Known rows, with every step that occurs:
munu/tira: 26 -4 -3 5 -8 -8 -1 -31 9 9 -5 6 -15 -3 -4 8 -5 -1 12 -6 -12 15 9 11 8 11 -5 2 -10 -15 -21 0 -4
zatom/sarep/munu/tira/dotas: 13 1 -8 7 -3 1 -7 -1 -12 14 2 -4 -23 9 13 5 -8 -18 12 -9 22 12 -7 2 -21 -1 1 18 -2 -23 1 -4 -22
sarep/munu/tira/dotas/papav/rego/nopu: 3 -2 -4 0 23 19 1 14 -18 -20 0 1 16 33 14 1 -11 -30 -3 6 15 4 7 -30 2 0 7 22 6 -10 8 0 0
tinuv/nopu: -2 9 1 9 -3 -21 4 -16 14 3 3 -3 -6 -10 -2 4 -1 4 -3 -20 -14 -5 1 12 -4 -7 -8 -26 -9 -4 -17 -7 0
dotas/papav/rego: 12 -1 3 5 14 1 -1 -11 -12 -27 1 -1 26 5 -2 13 -4 -4 -9 -1 -8 -9 7 -4 8 -2 -7 -15 2 6 -20 1 9
ruridi/nopu/sasaz/vifiper: -16 -7 -4 5 28 -5 5 3 -13 24 -10 3 1 -10 -3 -1 8 26 12 -9 -12 -1 0 51 -2 16 1 3 -15 6 -4 -6 2
papav/rego/nopu: -5 -7 0 5 -5 4 10 -8 3 -20 -8 -3 6 -8 2 5 -1 -10 -1 14 -38 -13 21 -31 7 -12 6 -5 -3 -9 -3 4 -2
ruridi/meni: -36 23 4 6 -10 -14 0 -7 10 7 -2 4 -11 -19 -6 2 -4 12 1 -5 -35 -13 -10 34 2 -19 -5 3 5 19 -32 1 0
dotas/papav/rego/nopu/ruridi/meni: -32 10 7 -8 7 8 0 -8 -19 -26 -5 6 30 11 5 2 -8 -17 -10 19 2 -17 0 -5 11 -26 3 6 10 15 -11 3 8
vifiper/sasaz/nopu/rego/papav/dotas/tira/munu: -19 9 0 -4 -66 39 -8 3 24 16 -2 -11 -25 -18 -9 -13 -2 8 9 10 44 17 -23 -15 -5 -9 9 7 0 -2 27 7 15
sasaz/nopu/tinuv: -4 13 -4 16 18 -11 -4 25 0 24 -3 16 0 -25 0 -6 9 13 3 -7 -5 7 17 -3 12 10 2 -3 -8 9 -15 -2 -2
vifiper/sasaz/nopu/rego/papav/dotas/tira: -21 -1 -4 3 -71 44 -4 -4 28 5 -7 -9 -13 -16 -8 -9 -4 4 11 10 45 21 -21 -7 0 13 2 -4 0 -1 19 6 17
papav/dotas/tira/munu: -29 -12 1 -7 -25 -5 -13 14 22 13 8 -3 -41 -6 -38 1 2 7 -6 -2 -36 14 -15 -17 -4 -10 3 -9 12 -11 4 3 17
sarep/zatom: 6 19 8 3 8 -4 -1 -7 -5 -6 11 2 -23 -8 -29 0 7 13 -3 2 -54 2 16 15 -6 2 7 -2 -7 17 -27 -4 -9
papav/dotas/tira/munu/sarep: -24 -13 -5 -10 -34 -2 -14 10 14 31 6 -10 -52 -4 -31 7 6 3 -1 -3 -21 16 -20 7 -3 -15 3 -1 10 -15 10 3 7
zatom/sarep/munu/tira/dotas/papav: 12 4 -5 5 12 4 -10 5 -23 7 4 -3 -1 22 15 10 -10 -19 5 -8 39 10 -12 -1 -15 -3 -4 15 3 -20 -4 -4 -17
ruridi/nopu/rego/papav: -8 -14 6 -3 -19 8 16 -16 6 -11 -4 -3 3 -11 19 -5 8 19 12 12 35 -20 -5 40 -4 1 -6 5 -16 -2 2 4 -7
rego/papav/dotas/tira/munu/sarep: -26 -18 0 -11 -41 -1 -8 12 18 14 -4 -7 -50 -3 -16 1 9 2 2 4 7 10 -11 -18 -7 -17 1 -4 11 -12 16 1 -7
tira/dotas: 1 11 -1 7 11 -37 0 2 5 12 0 5 0 -10 6 -3 -1 12 -9 -19 -37 -2 2 11 -9 5 -7 -7 10 13 1 -3 -1
tira/dotas/papav/rego/nopu: -8 5 1 2 24 -14 4 8 -12 -20 2 2 38 10 23 2 -7 -11 -17 -1 -20 -9 3 -29 5 -6 -4 -6 13 7 12 1 6
nopu/rego/papav/dotas: -9 -11 7 -11 -30 -10 4 -4 22 -5 4 -6 -4 -6 -3 -5 8 8 6 12 44 -27 -9 4 -2 7 -3 -21 2 -4 5 1 1
dotas/tira/munu/sarep: 5 -2 -3 -8 -20 -4 -10 2 1 19 3 -9 -41 -3 -24 9 0 3 3 -11 -18 22 -10 13 -1 -22 -1 16 3 -9 5 -1 -7
tira/dotas/papav: 1 14 3 5 27 -34 -4 7 -7 -1 5 7 28 4 9 2 -7 9 -18 -18 -17 -3 -2 8 -1 2 -13 -11 15 16 -6 -3 4
dasipig/tira/dotas/papav: 57 14 3 11 28 -16 -2 14 3 -9 15 -3 19 -3 -8 6 1 4 -20 -8 -55 1 -9 -13 -7 11 -17 -6 21 20 -4 4 2
munu/sarep/zatom: 20 16 -3 0 -10 -6 -2 -13 -13 20 7 -9 -34 -7 -18 11 14 6 3 1 -36 6 7 48 -3 -6 5 9 -9 10 -19 -4 -23
vifiper/sasaz/nopu/rego/papav/dotas: -12 13 -2 5 -62 28 -2 -8 24 19 -9 -6 -5 -24 4 -10 2 8 8 13 46 3 -10 3 -3 6 4 -8 -5 5 10 5 7
papav/rego: 12 -6 -3 8 -4 -1 4 -20 1 -18 -4 -4 -3 -11 -6 7 0 -1 4 -2 -32 -10 12 -1 -1 2 1 -11 -5 2 -13 3 4
dasipig/nopu/rego: 49 10 2 -7 24 6 2 -6 15 11 19 3 8 -8 -20 -10 6 12 3 9 -4 -13 -1 30 0 -1 -7 0 -8 7 -2 3 -2
sasaz/vifiper: -2 16 0 14 22 -28 -2 5 -2 5 -1 -7 0 -14 -37 1 -4 21 2 -10 -38 -2 10 -19 3 12 -3 -13 -2 8 -11 -14 0
sarep/munu/tira: 18 -3 -3 5 1 13 -5 1 -3 4 -2 3 -20 9 -21 3 -5 -11 8 -3 2 11 13 2 -1 4 5 18 -4 -7 -24 -4 -10
vifiper/sasaz: 7 9 -1 8 -41 17 -1 -26 13 3 -11 -8 -7 -24 -8 -1 -8 21 -3 -8 -11 7 4 7 -8 1 -2 -13 -2 18 -20 2 -6
ruridi/nopu: -17 -8 0 10 -8 1 9 -12 2 8 -7 4 -6 -19 6 3 5 22 0 0 -31 -2 5 39 -3 -4 -5 2 -12 -1 -17 4 -4

Rows:
-7 -16 -2 -1 8 1 6 -8 -4 23 -12 11 -2 -12 16 3 11 21 7 -7 -6 -3 3 74 -4 4 -1 4 -13 3 -13 4 -1 => ruridi/nopu/sasaz
-12 -15 9 -20 -33 2 -3 6 22 -9 10 -10 -23 2 -19 -9 5 5 7 11 37 -12 -22 -16 -5 -6 2 -6 6 -9 22 2 10 => nopu/rego/papav/dotas/tira/munu
26 -1 -5 3 17 -7 0 -25 -9 -9 2 3 17 20 19 7 -8 -18 2 -10 5 9 -5 -2 6 17 -8 3 1 -8 3 2 10 => munu/tira/dotas/papav/rego
-4 17 -7 17 -23 25 -4 6 8 21 -11 4 -5 -33 2 -12 0 20 2 -8 17 18 9 -7 3 11 3 -4 -10 21 -11 2 -4 => vifiper/sasaz/nopu/tinuv
-16 -6 4 0 11 -10 7 26 5 -6 -4 8 7 -12 2 -10 4 12 -8 6 -3 -10 25 -32 12 -1 3 -9 -3 4 -9 -1 -15 => rego/nopu/tinuv
0 -9 1 0 -11 4 12 -17 2 1 3 -4 4 -13 8 0 6 20 9 6 14 -15 -11 62 -1 3 -4 7 -17 -5 -4 5 4 => ruridi/nopu/rego
21 6 -1 3 18 -22 -4 -15 -6 4 2 9 16 17 14 6 -10 -6 -2 -16 3 15 -5 10 6 13 -13 2 5 -7 -5 -1 4 => munu/tira/dotas/papav
14 -16 4 -14 -7 25 0 6 32 -5 16 0 -11 2 -27 -14 9 4 5 18 17 -2 -13 -9 -2 10 -8 -10 4 -2 19 6 8 => dasipig/nopu/rego/papav/dotas/tira
-1 26 -6 20 -37 20 -5 -12 11 26 -15 2 -7 -34 -2 -1 -6 13 1 -4 -14 21 9 7 -1 -2 2 0 -5 12 -13 2 0 => vifiper/sasaz/nopu
-27 -7 5 -15 -35 9 -8 11 9 7 7 -10 -62 3 -26 -4 15 2 2 11 -11 13 -8 -15 -12 -13 9 2 5 -3 15 -1 -10 => rego/papav/dotas/tira/munu/sarep/zatom
-7 7 -1 -2 54 -21 1 18 -24 -8 0 0 45 19 14 -1 -4 -7 -9 -8 -7 -10 0 -17 4 12 0 -4 10 13 25 -7 12 => tira/dotas/papav/rego/nopu/sasaz/vifiper
-19 5 3 -6 -26 4 -8 21 18 18 6 1 -22 -11 -13 -6 7 -1 10 12 28 7 -14 -12 3 -9 6 9 1 -14 26 3 16 => sasaz/nopu/rego/papav/dotas/tira/munu
8 3 7 -3 -15 -13 12 -20 17 -17 7 -10 6 -1 9 -5 4 1 8 -7 53 -24 -8 10 -4 -3 -10 -24 -12 -9 0 -7 -4 => tinuv/nopu/rego/papav
20 29 2 -8 1 -12 -7 -3 -16 31 12 -10 -45 -9 -19 3 14 12 1 0 -36 2 6 35 -12 -35 13 23 -8 8 -7 -4 -25 => tira/munu/sarep/zatom
2 -5 -5 2 10 21 -1 5 -27 -12 0 -8 8 29 31 9 -12 -36 5 9 40 5 -4 -30 -10 -10 4 21 2 -31 14 0 -16 => zatom/sarep/munu/tira/dotas/papav/rego/nopu
10 -7 -3 -2 29 0 6 0 -10 -19 2 7 28 24 31 -4 -5 -17 -1 -2 22 4 1 -31 17 18 -2 4 -1 -8 14 2 0 => munu/tira/dotas/papav/rego/nopu/tinuv
12 7 -2 2 24 2 -8 12 -15 0 5 6 5 26 -1 1 -10 -14 -5 -11 16 11 -1 -1 -2 9 -1 17 8 1 -9 -4 -4 => sarep/munu/tira/dotas/papav
-40 -35 3 -9 -42 25 10 -6 20 -14 1 -6 -17 0 2 -5 8 11 12 15 38 -4 -25 23 -3 12 -6 -3 -7 -14 16 7 12 => ruridi/nopu/rego/papav/dotas/tira
-11 5 1 -2 31 -21 1 20 -7 16 -11 4 14 -5 -12 0 1 8 1 1 -20 -5 20 -7 9 5 7 -3 -1 2 2 -11 -6 => rego/nopu/sasaz/vifiper
5 5 0 3 25 -19 0 -4 -12 -18 6 1 28 9 14 4 -5 -4 -13 -13 -19 -8 -5 -4 -2 6 -8 -11 10 14 3 0 11 => tira/dotas/papav/rego
-18 -17 -1 7 8 5 10 6 1 1 -3 7 -4 -18 12 -10 11 28 2 -5 3 -7 4 22 1 11 -3 -3 -16 7 -14 3 -7 => ruridi/nopu/tinuv
23 3 -5 5 1 -24 -1 -23 6 15 -1 8 -8 4 13 0 -6 -3 7 -16 -15 16 0 14 -1 17 -6 5 -1 -9 0 0 -1 => munu/tira/dotas
47 7 2 8 25 2 6 17 0 -27 11 -8 30 3 6 6 1 -13 -19 9 -60 -4 -4 -43 -2 4 -8 -1 17 11 12 8 1 => dasipig/tira/dotas/papav/rego/nopu
-4 -3 2 -7 12 -13 2 9 0 16 -12 13 9 -7 6 3 5 2 -3 3 -13 -5 22 18 7 -6 5 -3 -1 -1 -7 -1 -10 => rego/nopu/sasaz
3 -13 -2 -5 7 5 8 -4 -4 -7 -12 4 12 -3 12 5 5 -10 4 9 -15 -12 21 0 5 -2 10 -2 -4 -3 2 3 0 => papav/rego/nopu/sasaz
-14 -5 5 -8 -28 -12 9 -13 27 -6 9 -11 -2 0 4 -6 8 0 5 -1 52 -25 -18 7 -6 2 -7 -34 -6 -12 7 -5 6 => tinuv/nopu/rego/papav/dotas
-1 -6 -3 -1 26 -2 6 7 -11 -7 -11 -4 15 -1 -5 2 1 -7 6 7 -21 -12 17 -20 7 8 11 -3 -6 -1 11 -6 3 => papav/rego/nopu/sasaz/vifiper
-3 0 -1 -6 37 -14 2 10 -17 -8 -2 8 41 17 30 3 -1 -10 -12 -5 0 -9 2 5 3 2 0 -3 11 9 16 1 7 => tira/dotas/papav/rego/nopu/sasaz
-3 -1 5 -4 -9 -4 -9 4 9 0 5 -2 -31 -5 -34 2 -5 9 -2 -11 -32 19 -4 -13 -2 -17 0 6 4 -3 -1 -1 8 => dotas/tira/munu
8 -2 -2 -8 20 19 -5 6 -28 -16 -2 7 15 37 8 -6 -11 -35 -4 10 28 6 7 -24 -1 -1 14 27 9 -2 13 -1 2 => sarep/munu/tira/dotas/papav/rego/nopu/ruridi
19 -4 -1 -8 14 -4 -2 -25 -18 -9 -4 11 26 27 24 0 -11 -29 -2 6 17 7 2 -14 6 4 2 13 5 -10 16 2 9 => munu/tira/dotas/papav/rego/nopu/ruridi
0 -3 6 -7 13 6 -1 -8 -21 -29 -6 6 35 12 0 6 -6 -16 -13 16 4 -11 15 -25 10 -15 4 -7 5 3 -5 2 6 => dotas/papav/rego/nopu/ruridi
2 -10 -4 -2 34 22 2 30 -20 -22 4 3 18 33 14 -9 -6 -25 -2 2 41 0 7 -43 6 11 9 18 1 0 10 -1 -4 => sarep/munu/tira/dotas/papav/rego/nopu/tinuv
-9 -9 4 -1 28 9 5 15 -14 -35 1 2 37 10 10 2 -2 -5 -12 9 17 -16 14 -45 18 0 -1 -14 0 5 -9 1 -1 => dotas/papav/rego/nopu/tinuv
8 -8 -5 -8 32 21 -3 16 -24 -5 -3 7 21 38 20 1 -5 -30 2 1 34 5 5 -5 3 8 11 25 4 -4 12 0 0 => sarep/munu/tira/dotas/papav/rego/nopu/sasaz
